Each row comes from the steps of one path. Every step used is in the known rows, and no mark comes twice. Write the path behind each row, first mark first.
Known rows:
zerapob, doto, vazad, puse, lage: [ 39  31 -20  44  13  70 -35 -19 -27 -16  -4  33   8  -5 -24 -23  -2  40
   0  29  55 -35]
tabuv, lage: [ -2  15  -1  -6  19 -69   8 -11   1   3  -2 -42 -13 -12  51  -4 -13 -24
  45  -4 -42  41]
sunu, tabuv, zerapob, doto, vazad, puse, lage: [ 14 -16  -1  35 -16  81 -24 -19 -41  -6  -4  36   0  46 -76 -18  27  27
  56  27  29 -39]
zerapob, doto, lage: [ 69  16  10 -10  -5   6  34 -10   5   4 -13 -21 -33  -3  41  14  -7  -8
 -43  -1   2  12]
puse, lage: [-31   5 -17  -5  21 -37 -62 -42   8 -17 -18  -8  12 -58  12   0 -13  27
  10 -23  31  20]
vazad, tabuv, zerapob: [-20  25 -31 -32   4 -37 -12  32 -16  11   6   1  15 -31  -2   0  -1 -32
  28 -41 -37  53]
vazad, tabuv: [ -3   6 -31 -38   8 -26 -36  13  -6   7  -3  -2  22 -47  22   2 -19 -26
  -3 -44 -29  49]
fibu, doto: [-31   1  -9 -22  19 -23  18 -11  36   0   8 -15  40 -49  20   7  -1  37
  45 -44  -8  70]
doto, zerapob: [ 23  30  -3  -9  -4 -59 -12   1  18   3   6 -20 -44 -71  25  25   4  23
   4 -33   0  16]
zerapob, doto, sunu: [ -7 -10   9  -8  -9   4  14   2  24  -2  -2  26 -12  -6  10   3 -26   0
 -72   8  23  -6]
tabuv, vazad: [-54  12  10   4  12 -38   6   9  13 -15  -4 -26   3  -3  65  -1 -26 -38
  12  -4 -25  34]
sunu, tabuv, vazad: [-60 -53  28  -9 -12 -18  -4 -10   8  -7 -14 -25   1  28  38   5 -15 -45
  33  -6 -45  29]
zerapob, doto, sunu, tabuv, vazad, puse: [-19 -62  37  28 -36  48  -9  18   7  -2  -4  37  18  81   6  -5  -7 -30
 -13  55   2   1]
doto, fibu, tabuv: [ -6 -10   5 -32   5 -51  41  15  22   4  25 -20  12  -3  13 -17   5  35
  63 -31 -12 -22]
zerapob, doto: [  8   1  12  -6   5 -14  23 -16  -3   8 -10   2 -15 -26  10  -5 -22 -19
 -58  -7 -21  -4]
zerapob, doto, sunu, puse, lage: [  8 -33 -10   8   4  32 -57 -38   6  -6 -22  -3 -25  -9 -40  21 -10  17
 -83  22  78 -51]
vazad, puse, lage: [  2   9 -20  28  27 -18 -90 -31 -10 -11 -13   5  51 -45  -6 -14   1  47
  34   3  44  34]
sunu, tabuv: [-16 -63  15 -27  -3 -25 -23 -34   4   8 -17 -21   8 -13  -5   6  -7   0
  20 -30 -32  28]
zerapob, doto, sunu, puse: [ 28 -35   3   0   4  20  -7 -11   5  11 -11 -15 -24   4 -29  21 -17  -4
 -94  19  34 -36]
fibu, tabuv: [-21   8  12 -38   7 -74   5  -1  11   3  12 -27  13 -46  20   0   7  34
  46 -43 -36  19]
lage, puse: [-30  31  -8  10  38 -46 -33 -35  13  -5 -10 -16  28 -79   8  20   3  14
 -68 -22 -13  13]
doto, sunu, puse, lage: [ -9 -31 -26   0  20   1 -90 -36  16 -14 -19 -24   1 -32 -30  26  -7  42
 -29   4  88 -13]
tabuv, vazad, puse, lage: [-40  17  -9  45  18 -10 -73  -7  -4 -26 -10   1  44  -5  36 -16  -4   1
  51  25  30  37]

Which path is each row?
[  7  45  -2  10   1  33  68  17 -19  -3  12  11 -39  11 -18 -13  -6  -7
  -2   3  -7 -31]  tabuv, zerapob, doto, vazad
[ 48 -30  28 -18 -32  15  45  -9  -9  17 -15 -19 -40  46 -12  16  22 -21
  13  -2 -23   7]  sunu, tabuv, zerapob, doto, lage
[ -8  47 -33 -10  22 -52 -38  -2  -8   4   0 -17  12 -42  29  17   7 -49
 -25 -17 -60  34]  vazad, tabuv, lage, puse
[ 43  66 -22  -8  -6  13   9  19 -12  10  -3   6 -14 -22  -3  30  31 -39
 -79 -11 -25   7]  vazad, tabuv, zerapob, doto, lage, puse
[ 19  51 -18  49   8  59 -13  -1 -36 -14   5  36   3  12 -48 -27  15  35
  35  30  49 -32]  tabuv, zerapob, doto, vazad, puse, lage
[ 36  30 -22  28  29  25 -18   8 -15  -9  12   0  34 -12   1 -19  -6  47
  47   6  19  21]  doto, vazad, puse
[-25   8  11  -2 -12  -6  37  22  14   3   7  28 -18  12 -15  -2  -8  -6
 -38  13  16  -3]  tabuv, zerapob, doto, sunu
[-38 -60  23  38 -33  61 -60  -8   7 -17 -15  49  18  66 -10  -5  -1  -9
  -1  56  43 -13]  zerapob, doto, sunu, tabuv, vazad, puse, lage
[-13 -73  28 -23 -32  24   3 -16  19   7 -12  27 -15  26 -21  12 -16  -5
 -52   4   3 -13]  zerapob, doto, sunu, tabuv
[-23 -50  24  23  -7  -1 -34   1  -9  -1 -10 -11  41  42  17  -8  -1 -24
  58  19 -35  42]  sunu, tabuv, vazad, puse
[  5   3  30  26 -15   6  66  49  -2   3  30  12  17  72  27 -36   9 -15
  46  37 -22 -48]  zerapob, doto, fibu, tabuv, vazad, puse
[ 21 -17   7  -2   3   8  58   2   6  10   2   8 -18  18   5 -20 -24 -20
 -41   6   4 -47]  zerapob, doto, fibu
[ 29  53   9  18  -7  21  56  39 -33   6  37  19   4  23 -40 -28  35  41
  74  11 -19 -31]  fibu, tabuv, zerapob, doto, vazad, puse
[ 30  -3  25   3 -17  16  24 -29  -4  11 -18 -14 -27  13 -30  35  43 -14
 -55   2 -24 -15]  sunu, tabuv, zerapob, doto, lage, puse
[  8  29  19   3   2 -43  74   0   9  10  24 -14 -25  21  13  -7  29 -14
 -15  15 -51 -76]  zerapob, doto, fibu, tabuv, lage, puse
[ 14  33 -37  36  29  38 -69 -18 -15 -25   0  11  36 -26 -11 -19   1  67
  58   9  63   5]  doto, vazad, puse, lage
[ 62  39 -18 -28 -21  16  31  38 -19  15   0   1 -28  11  13  13  11 -46
 -16 -14 -23  29]  vazad, tabuv, zerapob, doto, lage
[  0 -21  16  -4 -23  54  54  -3 -24   6   2  10 -40  43 -45  -5   5 -14
  21  -1 -27 -38]  sunu, tabuv, zerapob, doto, vazad
[-12 -35 -19 -17  20  12 -12  -6  42   2   7 -31  29 -19 -17  33   5  53
   9 -15  48  39]  fibu, doto, sunu, puse
[ 19 -11 -25 -21 -15  31  -8  36 -19  21   2   6 -20  17 -56  21   1 -43
 -67   6  11 -19]  vazad, tabuv, zerapob, doto, sunu, puse
[ 12 -11  22 -25 -12 -20  75  14  11  12  22   1 -14  16   2 -20   2   7
   6 -12 -19 -61]  zerapob, doto, fibu, tabuv
[-51   0  17 -15  -4 -43  59  40  28 -11  28 -26   4  39  55 -19  -2  -8
  79  -8 -26 -23]  doto, fibu, tabuv, vazad
[-17  13 -18 -27 -25  16  12  50   1  10  11  48  -7   9 -20   2  -9 -37
 -43  -4  -3  10]  vazad, tabuv, zerapob, doto, sunu
